In the rows, zero is written as 128.
Known rows, with every step that occurs
v/w/l/f: [ 97 127 126 141 140 167 134  84 108 149 111  99 118 148 119 166 109 117
 122 136 131 138 173 101  94 135 155 157 124 168]
n/z/f/l/w/v: [ 82 152 122 120 151 168 137  72  99 174 114 145 144 113 149 112 142 116
 146 154 126 127 144 135 142 154 136 139  85 171]
a/v/w/g/f/l: [101 138 157 157 131 202 140  77 111 133 127 107 115 136 130 156  87 116
 156 143  78 120 117  71  31  91 173 158 119 179]
j/x: [ 67  69  59  93 145 127 150  86  80 180 126  70  59 167 125 153  53 123
 114  98  79 167 188 150 117 178 133 150 115 160]
b/l/f/g/w: [ 95  77  75 142 153 156 175  85  43 161 131 104 116 137 106 135 113 150
 123 128 115 115 147 101 108 164 173 152 131 178]
b/h/x/j: [ 44  79  35  59 155 101 142  97 114 167 113  58  55 173 105 145  90 164
 137  99  78 184 169 157 139 186 122 172 103 149]
b/h: [ 71  65  58  95 155 142 163  84  96 166 122  73  91 138 127 138  88 144
 133 116  88 166 147 132 146 169 140 169  96 147]
b/h/x: [ 56  76  46  77 152 125 153  94 106 159 112  63  65 146 115 138  91 159
 139 103  81 171 153 142 142 171 137 173  95 152]
v/w/g/f/z/n: [105  93 151 121 127 203 148  71 115 151 147 132 129 137 136 115 131 132
 113 143  77 114 126 166  80  87 154 158  83 160]
n/z/f/g: [ 53  87  96 112 163 159 165  70  87 189 134 120 125 114 173  89  95 125
 121 134  87 145 127 160 164 174 125 145  79 166]
n/z/f/g/w/v: [ 62 123 136 143 159 177 171  77  99 172 136 142 127 118 157 125 108 118
 149 140 106 117 118 145 126 146 144 130  74 179]
a/v/w/l/f/g: [103 145 133 162 132 202 134  78 114 138 117 109 145 137 128 165 101 126
 139 144 108 126 150  75  53 122 168 163 129 179]
a/v/w/l/f/z/n: [104 137 131 140 123 215 115  58 115 142 128 125 169 127 135 137 131 128
 106 140 114 126 149 149  78  94 156 167  96 162]
l/w/v: [106 111  98 111 139 162 142  84  95 159 110  99 103 151 112 160 117 120
 152 125 107 143 172 122  91 152 148 152 118 176]
w/v/f: [ 97 117 117 130 142 180 145  88 106 156 118  92  94 145 120 145 100 109
 144 122 106 154 163 138  66 129 146 163 102 162]
l/f/z: [ 88  77  85 104 126 171 145  83  86 165 132  96 114 153 117 122 120 128
  96 119 112 137 161 163 122 155 139 170 101 167]
b/l/w/g/f: [116  86 109 129 148 157 168  89  52 152 115 102 100 149  97 127 132 139
 147 147 112 120 146 101  88 145 184 154 135 177]
g/w/l/f/v: [ 96 133 132 154 132 175 159  88 103 148 134 119 128 152 103 156 100 121
 151 127 132 106 146 103 107 128 156 152 106 205]
a/v/w/g/f: [ 95 116 152 150 138 192 148  78 100 135 121  91 100 146 134 161  75 108
 155 132  77 135 125  94  18 101 181 154 121 176]
a/v/w/g: [ 93 118 127 135 142 188 133  76 105 144 115  84 101 140 137 185  76 119
 148 127  74 156 141  98  37 113 162 154 123 166]
l/f/v/w/g: [105 134 139 127 135 179 148  86 117 151 121 116 123 148 123 163 104 134
 152 144  99 123 154 112  57 120 153 155 121 188]
f/v/w: [ 89 115  97 130 141 163 155  84 101 163 137  99 110 141 132 163  70 127
 150 127  73 145 148 123  92 129 134 148 116 176]
x/j: [ 66  72  58  85 149 120 138  82  88 181 130  67  74 175 118 147  73 123
 122  99  81 177 171 155 124 176 116 155 117 163]
v/f/z: [ 93  85 101 124 128 190 147  85  99 160 141  99 107 142 127 116 118 121
  96 120 100 146 149 160 102 128 136 170  89 153]
z/f/v/w: [ 74 118 105 133 149 152 162  80  98 167 125 118 127 126 152 129  85 129
 153 133  67 138 145 131 107 139 128 145 105 180]
v/w/l: [ 91 119 116 147 145 164 139  88 111 153 122  92 102 145 121 177  92 116
 133 131 108 153 158 103 109 129 146 154 117 161]
n/z: [ 62  82  83 102 161 155 145  72  81 186 137  82  91 135 152 131  71 105
 118 115 107 170 141 168 153 163 136 146  89 151]
l/f/g/w: [ 88  82 104 124 138 170 164  81  84 159 135 109 115 146 125 138  99 130
 118 118 102 113 152 104  98 157 158 151 111 188]
w/l: [ 83  97  96 132 144 157 145  86 100 163 125  83  97 151 112 151  89 117
 135 116 109 157 154 120 141 149 138 162 108 169]

Rows
[ 84  67 103 124 123 173 165  86  82 159 152  98 102 155 118 108 102 119
 113 119  91 128 135 159 118 137 146 167  93 171]	g/f/z
[ 73 119 102 108 157 157 139  66  85 182 120 135 139 107 164  92 128 119
 118 144 114 134 141 132 168 169 132 141  87 167]	n/z/f/l/w
[112 113 114 111 134 172 134  84 106 156 119 118 115 139 115 146 130 134
 135 137  99 126 152  84 109 140 144 157 115 179]	f/l/w/g
[ 47  85  92 104 168 144 153  67  78 192 125 101 109 120 169  97  84 108
 122 122 100 163 137 174 165 174 126 141  78 157]	n/z/f
[103 140 141 157 137 191 146  88 110 144 131 119 108 133 114 154 111 111
 145 129 115 118 143  93  68 106 155 155  96 175]	g/w/v/f/l
[104 100 105 120 132 165 151  80  82 156 130 113 117 142 119 111 115 119
 132 133 100 115 150  90 112 145 156 157 115 185]	g/f/l/w
[104 111 120 116 128 210 135  71 117 163 142 126 134 130 131 107 138 128
 116 128  96 136 151 197  89 102 131 168  68 152]	w/v/f/z/n
[ 85 130 139 135 145 167 160  86 119 158 121 129 127 131 145 139  99 135
 164 147  67 130 135 120  86 123 134 148 103 186]	z/f/v/w/g
[113  86  83 117 153 151 152  87  58 162 107  96 100 143  99 149 133 146
 140 140 110 143 156 104 105 156 165 154 136 164]	b/l/w/g
[122 131 128 133 131 200 150  87 113 149 118 128 129 138 123 136 140 130
 144 143 104 122 167 104  55 135 153 156 112 177]	l/w/v/f/g
[ 89  78 131 119 139 166 165  87  93 156 130  91  83 157 117 130  89 117
 146 124  87 135 135 123  87 135 159 160 105 182]	w/g/f
[114  90 143 121 114 191 159  89  99 144 131 125 116 156 108 121 150 126
 121 142 104 104 138 128  88 125 164 161 103 183]	l/w/g/f/z
[ 68  99  85 117 147 146 168  79  88 178 128 111 120 132 141 103  80 132
 156 121  70 141 142 147 136 158 117 154  94 189]	z/f/v
[ 93  90 121 145 143 189 166  86  96 155 143 111 108 134 137 134  97 122
 118 120  89 123 140 100  77 131 155 151  98 174]	v/f/g/w
[ 83 129 136 111 154 170 138  71 104 173 114 146 136 112 157 103 144 124
 131 157 116 126 130 121 147 153 138 141  86 171]	n/z/f/l/w/g
[ 96 107 109 134 133 177 153  86 105 156 125 109 130 147 111 133 115 133
 130 132 119 126 161 105 121 157 146 166 113 182]	w/l/f/g
[126 122 126 111 124 215 129  67 115 155 129 144 152 129 128 109 169 130
 113 139 109 122 163 178  77 107 142 162  78 157]	l/w/v/f/z/n
[ 84  93 102 127 134 163 177  84  82 163 147  99 105 153 121 116  65 119
 160 120  77 127 133 138 105 137 145 162 103 195]	g/f/v
[100 134 150 186 133 220 151  79 112 131 134 116 130 129 128 154  94 115
 140 129 106 118 125  69  50 103 171 158 104 183]	a/v/f/g/w/l
[123 110 116 140 142 167 178  91  60 151 128 123 118 147  92 123 125 148
 172 155 104 104 133 105  83 131 177 156 133 197]	b/l/w/g/f/v
[ 98 102 126 131 126 196 139  69 104 153 143 136 148 138 116 123 144 130
  95 127 131 105 145 159 133 116 149 158  75 175]	g/w/l/f/z/n
[ 91 122 104 140 137 195 128  72  96 152 126  92 118 125 136 129  83 114
 129 120  89 150 140  98  67 120 148 169 106 164]	a/v/f/l
[100 101  80 109 138 159 136  78  88 164 124 107 118 136 120 134 114 129
 124 125  98 135 161  94 130 157 138 155 118 175]	f/l/w
[ 93 101 123 122 145 169 144  86 111 155 118  91  88 146 129 175  92 124
 136 129  83 153 151 111  75 127 148 150 118 160]	v/w/g
[ 77 110 122 147 145 168 178  86 100 161 128 131 122 131 132 132 109 130
 157 128  81 112 136 114 100 145 142 143  92 191]	z/f/g/w/v
[ 67  94  81 115 147 144 151  78  87 176 123 109 117 123 141  99  98 129
 131 123  80 142 144 120 155 162 120 158  94 171]	z/f/l
[104 126 130 147 121 188 134  89 115 144 124 115 132 149 110 157 140 126
 102 143 135 124 164 127 103 121 150 165 111 164]	v/w/l/f/z
[ 89 104  86 107 135 159 155  80  88 169 131 100 119 150 120 127  83 127
 143 120 101 135 159 140 109 156 138 162 112 190]	l/f/v
[ 92 107 114 142 138 180 170  90 100 155 139 113 105 147 113 167  94 126
 156 120  89 119 139 108  88 135 150 147 104 186]	f/g/w/v
[102 120 152 144 135 181 150  88 112 143 132 114 103 141 122 147 104 121
 145 147  86 116 130  82  71 106 159 154 116 175]	v/w/g/f/l
[ 53 107  97 113 162 152 146  69  87 189 131 117 121 109 166  91  96 117
 121 134 104 149 126 151 179 165 121 147  76 159]	n/z/f/l
[123 128 141 124 134 196 130  85 116 149 115 125 122 133 121 132 147 127
 127 147 110 124 155  80  73 122 152 161 111 172]	v/f/l/w/g
[125 123  98 141 152 170 149  87  65 152 102 104 112 136 100 142 144 133
 147 144 130 139 172 115  66 139 170 159 131 158]	b/l/w/v/f
[ 94  94 103 118 130 218 124  56  99 159 142 110 142 120 150  98 109 124
 100 117  76 147 136 182  75 103 142 172  74 151]	a/v/f/z/n
[ 95 103 136 130 131 176 175  90 103 155 143 110 102 156 114 127  82 124
 172 133  79 118 122 127  84 121 152 161 103 199]	w/g/f/v
[ 96 137 107 122 138 160 143  81  99 162 104 138 138 128 126 120 142 129
 155 141 103 121 159 104 118 153 133 152 104 186]	z/f/l/w/v
[ 48  81  48  65 146 104 130  95  99 174 121  56  50 183 104 149  75 139
 130  86  75 183 178 166 120 181 116 161 115 167]	h/x/j
[106  90 111 101 140 164 143  84  98 160 111 100 101 150 118 153 120 127
 135 129  96 142 161 108  96 151 151 154 117 175]	l/w/g
